What can hang from each mark:
k_931: k_732 k_837
k_345: k_603
k_364: k_211 k_658
k_626: k_732
k_658: k_364 k_732
k_603: k_345 k_732
k_837: k_931
k_752: k_113 k_626
k_732: k_603 k_626 k_931

Known rows, with every way that one mark hangs from another:
k_626{k_732{k_603 k_931{k_837}}}: [ -1  -4 -15 -15 -80 -14  11  -2 -19  19  18  19  -6  -1  -4   3  22  35
  -7  -2  -7  -3   5 -26  13   0]
k_732{k_603{k_345} k_626 k_931}: [ 15  -7 -11  29 -42 -11   0  12 -14  13 -12  11 -13 -17  12   9  18   8
   7   0   3  -4  -5  -7  12  -7]
k_364{k_211 k_658{k_732}}: [ 35 -10 -10  10 -35  -9   1   8   1  10 -23  15  -2   3  21 -18   7  19
   4  -7  -9 -16  -9  16   5 -18]
k_345{k_603{k_732{k_626 k_931}}}: [ 33  -5   0  27 -38 -22  -7   5  -7   9   2   4  -5  17   8   3  12   4
  -5   8  12  -2  -1  -9   5  -3]
k_364{k_211 k_658{k_732{k_603 k_626 k_931{k_837}}}}: [  18  -24   -7    0 -111  -13    3   11   -6   22  -17   19  -14   22
   24   -9   23   36   -3   -7    2  -14  -13    9   12   -7]
k_752{k_113 k_626{k_732{k_603{k_345} k_931{k_837}}}}: [ 29  -7 -28  31 -55 -26   9   0 -17  22   1  16 -10  11  -7 -15  27   8
   4 -11 -11  -7  13 -30  21  -7]
k_837{k_931{k_732{k_603{k_345} k_626}}}: [  2   3   0  58 -56 -16  -5  16 -25  28  10  11  -5 -26  14  15  19  -6
  10  -6   2 -18   5  -7   7 -23]
k_752{k_113 k_626{k_732{k_603 k_931}}}: [ 19 -11 -23  -2 -44 -14  10 -13   0  20   9  10  -9  11 -13  -1  32 -10
   7  11  -9 -10   4 -26  18 -14]
k_364{k_658}: [ 14  -2 -15 -12  -9  -6   0   3  -8  11 -21  19  -3  -1  -6 -15  11  11
   0  -1  -5  -2  -3   4  12 -12]
k_931{k_837}: [  4  -1 -14 -10 -18 -15   7   7 -13  13  -6  19  -3   6  -1 -20  10  34
  -7   1 -11  -2   7  -8   4   0]
k_603{k_345 k_732{k_931}}: [ 35   2 -17  34  -5 -22  -7  18 -15   5 -28   5   3  -8   3   3   7   9
   2 -19  -7   3   1   0  15  -7]
k_345{k_603{k_732}}: [ 43   2  -6  20 -19 -25  -3   9  -6  13  -1   3   1   1  -4 -10   6  13
  -1   4   0   0   9 -17  -2 -10]
k_603{k_345 k_732}: [ 46   5 -16  55  17 -20  -2  20 -13  10 -30   4   3 -19   1 -10   5   9
   6 -16  -8   1   2  -3   5 -12]
k_626{k_732}: [ 24   6 -13  23   0  -3   8 -11 -11   9  22  12  -1 -13   3  -1  13  10
   0   5  -3  -8  -1 -11   5  -8]
k_658{k_364{k_211}}: [ 16  -8 -10  -2  -8 -16  13   2  -1  17  -3  15  -1 -10  36  -9   4  20
   3   0 -17 -20  -7   6  10 -17]
k_364{k_658{k_732{k_603}}}: [ 25 -10  -9 -17 -68  -8   4   9   2  19 -32  14  -5 -12 -10  -9  24  19
  14  -2  -2  -7  -8  -3   6 -17]
k_364{k_211 k_658}: [ 18  -7 -13   0  -7  -8   1   8  -8  15 -14  15  -5   4  15 -15   1  17
  -3  -2 -13 -11  -6  10  11 -18]
k_752{k_113}: [ 24  -3 -19  12  14 -12   3   3   6  11  -7  14  -4   8 -12 -23  19   2
  -4   8  -8  -7  10  -8   3 -13]
k_732{k_931}: [ -2  -3 -14 -21 -16 -12   1   3  -5   4  -7  15  -2   3   3   3  12  12
  -5   5  -9  -2   0  -1  12  -5]
k_931{k_732{k_603{k_345} k_626} k_837}: [  8  -6  -2  50 -58 -24   5  22 -29  19   3  15  -5 -12   8  -9  11  34
   2  -8   6 -10   9 -17   6  -3]
k_752{k_113 k_626{k_732{k_931}}}: [ 23  -5 -22  10 -11 -13   6 -19  -1   9   9  13  -5  24  -6  -8  27 -17
   0   9  -9  -9   6 -15  18  -9]
k_603{k_345 k_732{k_626 k_931}}: [ 40  -2 -11  63  -3 -16  -7  14 -15   5 -23   3  -3  -1  11   3  11   2
   0 -13   4   1  -6   4  13  -4]

Rows:
[ 26  -7  -3  22 -58 -27  -5   9 -16  13   3  10  -6  28   9  -8  13  23
 -13   2  10   2   6 -14   6   6]  k_345{k_603{k_732{k_626 k_931{k_837}}}}
[  6  -1 -16  -3 -48 -12   8  -8 -22   9  19  20  -2  12   7  -2  14  30
 -14  -4  -7  -3   5 -15  14   5]  k_626{k_732{k_931{k_837}}}
[ 24  -9  -6 -13 -68 -17  15   3  10  20 -20  14  -1 -26   8  -5  25  22
  21   3  -8 -14 -11  -9   5 -18]  k_658{k_364 k_732{k_603}}
[ 31  -4 -12  61 -27 -22  -5  17 -23   9 -24  10  -4  10  12  -9  11  23
  -7 -19   2   2   0   0  13   5]  k_603{k_345 k_732{k_626 k_931{k_837}}}
[-17  -8 -15 -38 -75 -19   8  12 -13  17  -7  19  -8   2  -7  -2  21  39
  -6   0 -10   0   5 -16  12  -1]  k_732{k_603 k_931{k_837}}
[ 51   1 -10  82  16 -13  -5  15 -14  10 -24   2  -2 -14  10  -8   9   3
   5  -9   4  -3  -5   2   4  -9]  k_603{k_345 k_732{k_626}}
[  8  -9 -14  22 -64 -18   3  16 -21  18 -12  18 -14  -6  12  -3  18  29
  -2  -8   1  -2   1 -10  14   2]  k_732{k_603{k_345} k_626 k_931{k_837}}
[ 43 -11 -12  36 -55 -23  13  17   2  24 -20  11  -3 -36  38  -6  10  26
  21 -15 -16 -22 -10   0   8 -24]  k_658{k_364{k_211} k_732{k_603{k_345}}}
[-17  -3   5  17 -70 -11  -1   5 -15  29  21  12  -5 -12   5  16  26  -2
   5   8   3 -19   2  -9   4 -21]  k_837{k_931{k_732{k_603 k_626}}}
[ 24   2 -18  29 -44 -12   5   4 -20  14  14  10  -5 -28   6  16  15  13
   6  -9  -5  -5   2 -23  18  -9]  k_626{k_732{k_603{k_345} k_931}}
[ 46  -2   0  51 -21 -19  -5   7  -5  13   3   2  -5   7   5  -9  10   5
   1   9  11  -4   0 -11  -5  -7]  k_345{k_603{k_732{k_626}}}
[ 18  -9  -9 -18 -57 -18   8  -2   6   7 -21  17   4  -4  23  -1  22  12
   8  -3  -6 -11 -11   4  16  -8]  k_658{k_364 k_732{k_931}}
[ 16  -7 -25   5 -33 -20   8 -15  -8  14  10  19  -5  37  -6 -19  25   3
  -8   2  -9  -8  11 -19  18  -1]  k_752{k_113 k_626{k_732{k_931{k_837}}}}
[ 11   1  -7  28 -34 -23   3  23 -20  15  -2  10   1 -30  -3   3   6  22
   9  -7  -5  -9   9 -17   9 -17]  k_931{k_732{k_603{k_345}}}
[ 50 -13  -4  67 -58 -17  11  13   3  23 -17  10  -9 -29  51  -5  14  20
  23  -8  -2 -26 -16   7   6 -21]  k_658{k_364{k_211} k_732{k_603{k_345} k_626}}
[  8  -4 -16  -4 -34 -24   2  12 -16  10 -18  12   2  16  -7  -8  15  31
 -12 -12 -10   4   3  -7  12   2]  k_603{k_732{k_931{k_837}}}
[ 31  -1  -7   6 -38 -27  -5   9  -7   8  -1   4   1  10  -1   0   8  11
  -6   2  -1   2   7 -13   8  -6]  k_345{k_603{k_732{k_931}}}
[  16  -25   -4    1 -115  -21   15    6    2   24   -9   18  -10    7
   44   -3   23   41    3   -4   -4  -23  -15    2   11   -6]  k_658{k_364{k_211} k_732{k_603 k_626 k_931{k_837}}}
[ -3 -11   2  16 -68 -19   8  12 -20  21  10  15  -6   0   0  -6  17  37
  -3   5   5 -11   4 -17   1  -2]  k_931{k_732{k_603 k_626} k_837}
